What can hang from each mark
k_544: k_530 k_924
k_806: k_665 k_889 k_924
k_665: k_639 k_806
k_109: k_639
k_530: k_544
k_639: k_665
k_924: k_544 k_806
k_714: k_889
k_889: k_806

Every row comes from one small tree of marks. The marks that hang from a mark follow it in brackets, in the order of their numbers. Every link used is in the known rows. Which tree was each row made from?
Known rows
k_806{k_889 k_924}: [ 22  -9   2  17 -13 -20   3  17  -3 -21 -19 -18 -14 -28 -20   0  50  10
 -36]
k_889{k_806{k_665{k_639} k_924{k_544{k_530}}}}: [ 32  31  46  19 -39  26  -2 -21  20  49 -18 -23 -22 -31 -26 -15  72 -58
 -25]
k_924{k_544 k_806}: [ -7  -5  56  16 -24   2 -27   4  32  84  41  28  14  36   7 -37  40  22
  -7]
k_806{k_665}: [ 12   5  11   0 -15   9   5   3  -7   6 -10 -20 -23 -45 -24  13  36  -4
 -23]
k_714{k_889{k_806{k_665{k_639}}}}: [ 25  12   7  15  -5  16   2 -40  19  -8 -50  15  -1 -38 -40  -9  38   4
 -20]
k_639{k_665{k_806{k_924{k_544}}}}: [-11   7  28  25 -23  29 -35 -19  46  32  17  10   2 -44  -8  -8  64 -28
  -1]
k_665{k_639}: [ -5  11  13 -22  -5  -1   4 -22  20 -13  -6 -26 -14   7   3 -26   8 -12
  32]
k_544{k_530 k_924{k_806}}: [ 13  39  50 -30 -32  12  -3  12  52  19  62  -3   2 -11   3   7  33 -40
  -9]
k_714{k_889{k_806}}: [ 19   3  -6  26   7  10  -3 -30  13  -6 -41  41  20 -12 -27  -5  10  13
 -21]
k_665{k_639 k_806{k_889 k_924{k_544{k_530}}}}: [ 19   8  50 -24 -38  16 -16 -20  73  12  13  -1  -3  -1 -17 -21  72   9
  -6]
k_109{k_639{k_665{k_806{k_924{k_544{k_530}}}}}}: [ -2  25  25   7 -52  16 -25  -9  26  25  64   2  14 -34  16   5  90 -17
  51]
k_665{k_639 k_806{k_889 k_924}}: [ 14 -12  32 -21 -14  21  -9 -19  55 -25 -12 -15  -1   1 -22 -24  54  -5
  -8]
k_530{k_544{k_924{k_806}}}: [-15  14  39   4 -32   4 -13   5  38  48  36  17  29   1  22 -18  37 -33
 -25]
k_544{k_530 k_924{k_806{k_665{k_639} k_889}}}: [ 29  44  59 -46 -42  14   8   5  62   1  41 -30 -27 -46 -17  10  77 -15
 -18]
k_544{k_530 k_924{k_806{k_889}}}: [ 24  35  45 -35 -30   9   2  14  56   4  51  -4  -5 -21  -3  15  50  -7
 -21]
k_924{k_544{k_530} k_806{k_665{k_639} k_889}}: [ 28  33  70 -19 -51   6  -9  -1  60  62  34  -3 -31 -21 -18 -15 102  61
  -8]
k_544{k_530 k_924{k_806{k_665{k_639}}}}: [ 19  47  64 -42 -44  19   2   2  58  17  53 -29 -20 -36 -10   3  60 -48
  -8]
k_889{k_806{k_665{k_639} k_924}}: [ 27  12  29  21 -14  31   5 -20   2  13 -43 -36 -19 -29 -31 -17  53 -72
 -28]

Write each row's tree
[ 11   1  42   4 -36  23 -27   0  47  43  32  25  19   4 -15  -5  43 -22
 -24] | k_665{k_806{k_924{k_544{k_530}}}}
[ 12   1  67  -3 -37   3 -13  -5  45  62  15  -7 -22  -9 -16 -34  93  52
 -17] | k_924{k_544 k_806{k_665{k_639} k_889}}
[  2   2  53 -12 -25  16  -4   9  28  23  32 -19  -2 -25 -11  -8  45 -54
 -35] | k_544{k_924{k_806{k_665}}}
[ 25   7  15 -24 -17   2  18 -11  16 -27 -33 -42 -45 -55 -29   4  68  39
 -14] | k_806{k_665{k_639} k_889}
[ 32  38  52 -35 -40  15   6  16  52   7  44 -17 -20 -50 -18  23  73  -9
 -35] | k_544{k_530 k_924{k_806{k_665 k_889}}}
[  9 -13  47 -14 -28  15 -18 -22  63  12   1  -4   3   7 -17 -33  67   3
 -12] | k_665{k_639 k_806{k_889 k_924{k_544}}}
[ -1  13  42   0 -38   5  -4   8  39  40  23   5  11 -32   6  -5  68  -7
 -46] | k_530{k_544{k_924{k_806{k_665 k_889}}}}
[ 30   5  23   0 -31 -11  12   3   6 -25 -33 -59 -48 -68 -41  -7  92  -3
 -33] | k_806{k_665{k_639} k_889 k_924}
[ 20   3  43 -15 -14  12   2  -1  32   5  -5 -23 -27 -18 -25 -19  74  39
 -11] | k_924{k_806{k_665{k_639} k_889}}
[ 12  23  31  21 -44 -18 -14  14  13  47  30   0  -6 -15  -6  -8  47 -24
 -16] | k_806{k_924{k_544{k_530}}}
[ -2  18  48 -11 -40   4  -3  -3  49  34  19  -7   5 -28   8 -18  73 -14
 -29] | k_530{k_544{k_924{k_806{k_665{k_639} k_889}}}}
[ 10   3  55 -27 -26  10   4   0  42   2  18 -34 -15 -31 -14 -14  66 -26
 -31] | k_544{k_924{k_806{k_665{k_639} k_889}}}
[ 23   3  43   8 -49 -18   0  -1  17  21 -17 -45 -43 -61 -34 -18 108   8
 -39] | k_806{k_665{k_639} k_889 k_924{k_544}}
[ -6   8  15  19 -11  34 -27 -17  40   3   6   1  -1 -49 -12   0  53 -34
   3] | k_639{k_665{k_806{k_924}}}
[ 15   0  28  41 -14  17 -11 -11   2  51 -17   7  12   8  -8 -21  33 -52
 -33] | k_889{k_806{k_924{k_544}}}
[ 14  11  30   7 -34  -4   2  -1  -1  -1 -16 -56 -37 -51 -32 -19  66 -55
 -16] | k_806{k_665{k_639} k_924}
[ -6  10  36   1 -31   1  -8   7  42  36  27  15  24  -8  18 -12  50  -6
 -34] | k_530{k_544{k_924{k_806{k_889}}}}
[  4   5  11  15 -10  30 -22 -15  44 -12  -5  -1  -7 -59 -18   7  70  -2
  -9] | k_639{k_665{k_806{k_889 k_924}}}
[ 39  21  35  14 -57 -15  -1  20  13  30   3 -23 -40 -77 -38  16 108  24
 -57] | k_806{k_665 k_889 k_924{k_544{k_530}}}
